Every row comes from one small tree of marks. Brackets hold a mark, then the marks that hang from it, in the order of their numbers. Every link used is in the known rows. Which tree was each row made from?
In the rows, zero is written as 128.
Known rows
[Q_925 [Q_578 Q_568]]: [148 142 102 137 126 123 130  95 160 145 111 151 123 133 148 131 147 111
 123 107 140 125 155 148 181 123 121 180 150 117 142  94 162 157 127 112
 170 114 174 125  96 147 160  94 114]
[Q_705 [Q_578 Q_251]]: [147 152 111 140 153 126 130 109 175 124 119 126 126 127 138 144 122 115
 144 101 123  87 140 118 181 132 128 179 146 110 146 112 172 155 121 107
 162 122 142 170  98 117 162 104 149]
[Q_705 [Q_578 Q_925 Q_975]]: [156 142 119 128 154 131 127 134 158 100 117 140 121 100 108 119 136 120
 152 111 132  95 143 132 167 102 137 190 164 134 122  93 149 170 122 108
 177 101 145 157 153 103 177 118 105]
[Q_925 [Q_578 Q_251 Q_705]]: [143 162  97 129 127 115 165  97 171 108 114 141 114 107 126 121 129 110
 117 101 146  48  97 145 198 140 143 167 140 122 168 118 172 206 146 111
 169 143 154 174  96 127 159 102 162]
[Q_975 [Q_433 Q_124] [Q_578 Q_925]]: [156 143 114 116 157 113 139 134 147 141 110 108 143 112 140 103 137 108
 203 132 177 118 157 130 179 108 125 173 152 111 109 130 139 146 162 107
 170  99 182 145 197 117 168 116 105]
[Q_104 Q_251 [Q_433 Q_975] Q_963]: [142 150  96 116 153  81 125  71 149 120 134 145 133 145 118 134 115  87
 161  92 142 162 158 112 157 100  97 200 116 103 161 121 150 162 191 113
 146 142 114 120  57 165 177 108 240]
[Q_568 [Q_578 Q_705 [Q_975 Q_433]]]: [140 171 107 111 134 125 154 161 156 103 112 154 115 117 111 106 133 104
 129  97 164  62 139 130 193  82 141 189 189  93 134  99 126 218 162 101
 168 136 124 171 185 138 165 128 143]
[Q_568 [Q_578 Q_251 [Q_975 [Q_433 Q_124]]]]: [135 176 122  99 142 116 164 154 168 132 116 149 125 138 131 114 132 101
 144  99 153  64 152 115 184  87 135 191 204  84 119 149 138 185 170 101
 142 106 119 173 147 146 151 118 181]
[Q_975 [Q_578 Q_251 Q_568]]: [157 139 114 146 123 103 132 102 166 138 107 122 141 159 130 147 128 103
 142 108 141  74 158 111 175 138 113 183 136 116 148 106 166 147 175 106
 168 109 164 154 130 136 149  93 134]
[Q_705 [Q_578 Q_568 [Q_975 Q_433]]]: [153 145 114 128 152 127 101 145 163 136 113 137 123 135 124 131 135 113
 144  92 138 107 200 111 185  69 133 200 179 109 117  80 160 165  80 110
 166 107 161 147 130 131 167 118 125]
[Q_568 Q_578]: [139 156 113 130 134 128 150 120 156 129 115 155 130 131 145 128 144 105
 136 110 151 124 138 138 169 129 116 178 161  91 135 104 131 169 185  99
 158 126 115 144 149 145 157 108 106]
[Q_104 [Q_433 Q_975] Q_963]: [152 152 100 114 139  90 122  63 145 126 137 129 139 126 122 137 122  86
 146  98 151 167 161 116 167 103 108 190 116  99 145 135 148 166 186 112
 155 133 145 125  95 169 173 109 206]
[Q_578 Q_251 Q_925 Q_975]: [149 151 125 126 136 118 140 124 164  87 118 156 119 115  74 117 132 115
 142 105 142  53 118 117 167 111 135 195 171 128 141 122 148 173 178 105
 163 103 140 170 145 119 167 109 133]
[Q_433 Q_124 [Q_975 Q_578]]: [170 143 122 115 128 102 152  98 143 140 114 110 143 127 159 133 115  98
 158 129 137 140 152 135 169 139 118 163 118  95 113 151 130 167 179 106
 174 117 185 133 118 151 174 108 113]
[Q_568 [Q_578 Q_251 Q_705]]: [136 161 102 126 116 117 168 123 167 103 106 146 124 125 124 118 130 104
 128 103 148  62 107 128 179 142 135 177 158  99 159 121 149 209 203 104
 162 140 107 182 153 131 152 104 151]
[Q_963 [Q_104 Q_251 [Q_433 Q_124 Q_975]]]: [154 178 112  99 136  84 146  84 127 156 129 136 129 141 132 121 111  88
 162 116 128 161 173 136 173 121  99 184 133  88 131 164 142 181 197 105
 143 112 142 110  46 156 196  97 208]
[Q_578 Q_251 Q_705 Q_925 [Q_975 Q_433]]: [144 157 110 112 139 119 135 145 163  77 111 146 114 101  62  94 127 114
 159  95 163  32 115 112 193  89 152 194 177 121 144 124 151 213 168 110
 169 127 154 191 178 114 169 119 161]
[Q_925 [Q_578 Q_251 Q_975]]: [147 167 120 129 142 121 158 112 172 110 124 157 109 119 116 131 130 111
 109  95 136  37 116 142 190 113 138 185 163 123 151 107 164 178 131 105
 162 120 149 169  77 136 161 110 170]
[Q_963 [Q_104 [Q_433 [Q_975 Q_578]]]]: [177 183 116 128 142  89 129  77 130 154 130 105 135 128 136 136 115  90
 157 121 150 124 170 131 187 135 106 177 107 104 141 105 146 178 212 102
 175 127 171 123 104 158 188 109 161]
[Q_963 [Q_104 Q_251 [Q_433 Q_124]]]: [147 184 111 106 149  92 167 102 127 165 129 141 130 145 130 119 124  94
 157 115 140 132 161 137 181 114  98 185 156  96 130 156 149 166 157 103
 133 101 132 113  74 136 193  98 204]
[Q_241 Q_124]: [149 134 119 135 115 139 149 102 158 132 116 150 125 126 123 120 134 109
 118 115 139 122 138 130 168 141 111 174 154  91 133 122 129 160 138 101
 169 112 150 132 188 126 176  89 114]
[Q_963 [Q_104 Q_433]]: [155 186 109 125 146 108 136  91 132 160 136 136 128 130 114 125 131  98
 131 113 157 122 155 133 194 117 108 184 147  99 145 113 150 172 166 101
 149 116 147 123 113 140 190 102 168]
[Q_433 [Q_975 [Q_578 Q_251 Q_568]]]: [166 135 116 140 112  92 113  85 162 129 107 117 143 154 135 149 118 101
 155 108 129 100 170 110 167 144 115 186 115 108 150 106 162 169 216 110
 176 123 175 149  94 157 152  96 136]
[Q_975 Q_433 [Q_578 Q_251]]: [146 159 111 139 157 108 130 120 168 133 117 113 131 141 134 133 123 106
 172 105 164  47 152 104 196 113 122 176 139 104 147 100 157 149 158 104
 166 132 159 171 153 133 157 112 162]
[Q_104 Q_251 [Q_433 Q_124] Q_963]: [134 150 103 104 152  89 166  95 147 146 129 139 139 146 130 123 127  86
 160 104 151 151 152 122 162  93  96 189 142 104 135 166 150 145 138 113
 133 110 124 117  98 144 175 106 249]
[Q_104 Q_963]: [143 153 108 128 135 116 137 106 147 120 127 145 135 125 113 136 135 102
 120 105 153 130 146 115 168 108 117 187 143 111 131 123 148 164 122 105
 154 130 134 137 136 152 164 106 163]
[Q_345 Q_251]: [150 151 109 132 136 122 127 115 155 115 119 151 135 123 102 148 132 118
 126 113 129  93 149 120 172 125 116 180 132 111 132 134 130 155 126 103
 169 104 158 137 135 161 176 122  99]
[Q_705 [Q_578 Q_568]]: [152 130 106 143 133 123 114 113 159 142 109 133 133 140 147 143 137 114
 137 105 123 142 178 123 173 116 121 184 148 112 125  91 165 155 105 112
 164 106 160 132 115 125 162  99 100]
[Q_925 [Q_578 Q_568 Q_705 Q_975]]: [155 145 104 125 108 120 157 125 156 115 104 158 112 115 110 117 135 110
  94  97 138  70 129 151 188 102 144 182 159 129 142 100 158 213 121 114
 182 121 173 148 112 136 168 109 137]
[Q_578 Q_251 Q_705 Q_925 Q_975]: [149 151 116 119 124 115 155 131 161  70 110 153 117 103  60 101 124 115
 132 102 147  33  96 120 172 115 149 188 168 132 151 130 148 218 182 109
 170 114 138 184 169 109 172 111 143]
[Q_568 [Q_578 Q_251 Q_705 Q_925 Q_975]]: [143 165 114 116 115 114 167 143 166  74 105 161 118 106  85  99 134 108
 137 106 154  35 101 125 161 126 146 192 182 125 152 122 139 232 224 106
 170 120 105 195 181 117 156 112 140]
[Q_925 [Q_578 Q_251 [Q_975 Q_433]]]: [141 176 111 121 162 118 141 127 177 116 126 149 106 122 121 124 129 112
 137  90 155  41 137 130 208  88 140 188 175 116 149  96 168 172 124 104
 158 128 150 176  94 141 159 116 191]

Which tree is each row?
[149 160 113 124 173 134 117 148 165 120 126 136 115 117 125 128 128 112
 145  95 139  92 172 120 195  76 135 189 169 106 120  87 151 165  80 107
 164 123 153 157 134 121 177 127 141]
[Q_705 [Q_578 [Q_975 Q_433]]]
[169 134 121 113 125 105 141 101 138 126 109 109 145 109 142 115 125 104
 188 138 146 149 146 136 155 143 121 169 121 114 112 147 128 163 216 109
 185 106 186 138 153 138 174 107  96]
[Q_433 Q_124 [Q_975 [Q_578 Q_925]]]
[146 147 106 138 153 127 121 106 172 104 114 127 128 111 123 126 133 119
 171 115 133  98 133 121 167 142 133 183 147 128 147 109 168 159 156 111
 168 119 141 174 132 101 160 102 126]
[Q_705 [Q_578 Q_251 Q_925]]
[136 178 107 110 131 116 156 157 169  95 113 151 114 124 104 108 127 101
 130  89 160  27 128 115 194  92 144 194 189  97 147 110 144 222 177 102
 159 136 111 194 161 140 154 122 184]
[Q_568 [Q_578 Q_251 Q_705 [Q_975 Q_433]]]
[154 136 114 126 105 111 147 137 148 104 103 157 119 127  80 118 129 106
 100  96 137  78 144 126 178  95 136 190 167 116 128 117 145 207 133 110
 170 108 169 146 150 134 173 106 121]
[Q_578 Q_568 Q_705 Q_975]
[144 151 101 121 118 123 153 129 149  98 103 153 127 102 116  96 146 111
 150 121 164 108 111 143 161 137 134 176 162 112 142 108 125 204 216 107
 178 127 120 162 199 118 162 107  87]
[Q_568 [Q_578 Q_705 Q_925]]
[142 163 124  92 145 127 150 162 151 122 113 152 128 113 128  92 145 106
 174 116 168 107 157 133 169  82 135 192 203 101  96 137 119 177 182 104
 157  99 129 156 201 130 162 122 122]
[Q_568 [Q_578 Q_925 [Q_975 [Q_433 Q_124]]]]
[157 148 107 138 129 101 155 114 160  90 101 115 133 104 101 110 126 111
 167 124 159  38 104 124 175 151 136 171 131 135 161 119 154 194 204 109
 186 128 155 184 185 102 161 107 116]
[Q_975 [Q_578 Q_251 Q_705 Q_925]]
[150 140 123 103 133 116 134 152 149 150 113 149 130 143 117 118 131 103
 144 103 146 119 185 119 185  63 127 194 191  92  95 142 139 161 104 110
 152  87 178 132 147 148 168 112 140]
[Q_578 Q_568 [Q_975 [Q_433 Q_124]]]
[147 167 108 122 129 117 175 119 171  92 116 151 105 102 101 116 123 109
 104  94 136  15  93 142 198 120 150 178 156 127 163 119 166 220 135 109
 171 129 149 181  90 128 166 111 175]
[Q_925 [Q_578 Q_251 Q_705 Q_975]]
[150 158 110 111 136 102 168 134 160 131 105 100 135 123 129 113 113 100
 169 116 160  46 132 112 203 123 135 165 149 101 130 156 157 188 151 111
 167 129 180 183 173 123 162 114 170]
[Q_975 [Q_433 Q_124] [Q_578 Q_251 Q_705]]
[163 135 104 140 109 104 147 121 148 128  97 119 138 135 124 126 129 103
 131 112 149  88 147 128 181 130 124 173 124 118 136  99 150 183 157 112
 186 117 181 142 168 130 164 105 103]
[Q_975 [Q_578 Q_568 Q_705]]
[165 150 110 106 142  80 154  79 143 153 130  97 152 127 156 133 115  78
 166 119 161 156 164 120 164 112 105 176 109 107 128 160 143 157 190 112
 167 118 169 125 125 166 170 114 219]
[Q_104 [Q_433 Q_124 [Q_975 Q_578]] Q_963]
[146 156 110 125 145 126 120 129 161 135 117 155 113 132 129 121 145 110
 132  93 156  89 177 139 196  70 133 194 177 115 129  80 161 172 106 111
 168 118 175 141 108 149 161 112 150]
[Q_925 [Q_578 Q_568 [Q_975 Q_433]]]
[150 149 121 129 152 126 130 128 174  94 117 138 117 109 102 122 130 120
 150 106 131  61 132 117 166 116 139 193 167 137 137 108 164 174 141 109
 169 108 137 175 132 100 165 111 142]
[Q_705 [Q_578 Q_251 Q_925 Q_975]]
[143 168 117  96 130 108 169 150 160 108 113 139 120 113  94 106 113 102
 137  97 147  44 128 114 205  88 148 182 186  98 125 172 149 206 129 110
 151 115 165 181 151 130 170 118 193]
[Q_578 Q_251 Q_705 [Q_975 [Q_433 Q_124]]]
[155 136 112 123 105 104 138 130 159  85 100 152 122 119  60 106 130 115
 131  99 141  49 124 112 168 112 143 197 171 133 143 125 157 219 182 115
 173 103 154 173 160 115 160 100 132]
[Q_578 Q_251 Q_568 Q_705 Q_925 Q_975]
[143 157 105 105 141  94 163  92 142 153 134 127 144 126 129 123 133  84
 145 111 162 161 151 120 173  98 108 183 148 104 127 172 146 150 140 111
 139 107 145 124 136 150 173 110 221]
[Q_104 [Q_433 Q_124] Q_963]
[163 126 110 143 129 107 121 114 148 129 102 127 143 134 124 121 145 112
 166 125 157 117 161 128 158 130 117 180 138 129 129  92 147 147 193 110
 185  98 173 133 183 121 159  98  71]
[Q_975 [Q_578 Q_568 Q_925]]
[151 153 108 126 108 110 155 117 171 107 104 157 110 121 103 120 130 109
  98  90 136  34 121 136 191 112 144 185 160 134 160 112 175 216 139 116
 173 121 165 171  96 135 155 102 165]
[Q_925 [Q_578 Q_251 Q_568 Q_705 Q_975]]
[146 171 111 121 161 130 139 131 165 124 127 153 106 114 127 119 138 111
 134  95 160  69 147 147 206  76 137 183 168 113 134  85 150 169 104 105
 168 125 163 153 111 146 172 121 160]
[Q_925 [Q_578 [Q_975 Q_433]]]
[154 144 112 118 123 121 158 136 145  78 110 154 116  93  64 100 132 114
 128 110 150  75 104 137 171 104 145 186 162 133 133 122 132 207 160 109
 177 113 151 159 185 111 184 115 104]
[Q_578 Q_705 Q_925 Q_975]
[150 140 108 141 135 119 115 103 175 136 108 128 131 148 139 144 131 113
 145  99 121 106 167 110 173 130 123 188 152 112 144 105 182 159 119 115
 160 111 149 154  93 124 153  93 135]
[Q_705 [Q_578 Q_251 Q_568]]
[135 150  95 126 158  90 146  88 152 128 133 150 133 149 116 132 128  89
 150  94 151 129 150 117 167  94  94 197 137 111 160 117 154 142 150 110
 138 127 106 122  90 145 173 106 252]
[Q_104 Q_251 Q_433 Q_963]
[140 177 115  89 127 119 174 169 151 118 110 146 122 116 126  96 132  97
 136 107 162  78 139 134 189  84 142 179 195  88 115 144 122 213 149 104
 158 118 138 166 194 141 166 128 153]
[Q_568 [Q_578 Q_705 [Q_975 [Q_433 Q_124]]]]
[151 180 105 117 144  91 123  75 131 143 133 144 122 144 115 130 114  95
 161 105 128 145 168 130 175 122  98 192 126  97 149 110 147 181 203 103
 152 127 130 114  41 154 196 100 199]
[Q_963 [Q_104 Q_251 [Q_433 Q_975]]]
[153 150 107  96 134  84 145  73 143 142 134 120 147 122 134 129 121  79
 153 112 150 186 164 124 166 104 110 183 127  96 125 180 142 160 181 113
 148 119 157 123  99 170 176 107 217]
[Q_104 [Q_433 Q_124 Q_975] Q_963]
[137 157 106 123 120 118 156 123 163  88 102 148 128 111 110 102 138 110
 154 114 159  70 101 129 162 146 138 181 165 117 161 122 145 215 234 109
 170 134 108 186 178 115 152 103 121]
[Q_568 [Q_578 Q_251 Q_705 Q_925]]
[146 156 121 120 132 130 146 142 153  99 114 166 121 112 107 108 148 110
 145 114 153 100 133 137 155 109 128 193 183 117 127  95 120 178 199 100
 167 105 106 155 179 128 163 115  92]
[Q_568 [Q_578 Q_925 Q_975]]
[141 161 127 101 147 116 150 146 162 128 122 141 124 131 105 118 120 105
 143 100 145  64 147 108 198  84 135 190 189  93 113 161 147 173 125 105
 143 104 157 167 133 139 165 117 182]
[Q_578 Q_251 [Q_975 [Q_433 Q_124]]]
[151 131 106 139 134 118 104 105 171 120 105 130 135 130 123 128 139 119
 170 109 135 117 161 112 159 129 129 194 156 133 139  98 176 159 156 117
 169 104 151 159 126 109 151  91 114]
[Q_705 [Q_578 Q_251 Q_568 Q_925]]
[141 148 104  95 139  77 148  76 144 135 131 137 141 144 135 127 112  81
 166 105 138 184 163 123 156  98  99 191 125  99 139 169 146 158 181 114
 140 120 135 115  61 166 176 106 251]
[Q_104 Q_251 [Q_433 Q_124 Q_975] Q_963]
[146 138  99 129 103 105 139 110 160 114 102 142 130 137  96 124 126 108
 124  94 134  81 134 114 183 130 132 184 152 109 152 125 165 201 165 114
 163 125 160 162 123 136 154  93 141]
[Q_578 Q_251 Q_568 Q_705]
[162 157 109 124 147  75 134  65 161 129 133 102 145 137 129 146 109  82
 165 105 156 104 153  99 168 125 107 186  99 113 163 128 167 161 216 111
 163 141 143 153  97 162 159 110 238]
[Q_104 [Q_433 [Q_975 [Q_578 Q_251]]] Q_963]
[149 158 117 121 119 112 166 130 165  87 114 152 114 116  74 123 116 110
 104  91 134  29 105 119 185 113 145 183 162 114 149 138 152 214 152 106
 163 126 143 180 132 125 169 111 163]
[Q_578 Q_251 Q_705 Q_975]
[162 143 104 135 128 109 154 121 147  98 102 118 134 101 106 107 132 109
 158 125 165  79 110 136 171 143 133 167 126 134 142 103 137 187 187 109
 191 123 172 160 205 103 175 111  86]
[Q_975 [Q_578 Q_705 Q_925]]
[153 138 119 134 139 116 114 128 171 104 106 145 127 129 101 126 135 119
 150 100 126  78 158 110 160 108 137 203 170 139 133 101 172 176 140 114
 169  95 148 167 125 106 155 101 125]
[Q_705 [Q_578 Q_251 Q_568 Q_925 Q_975]]
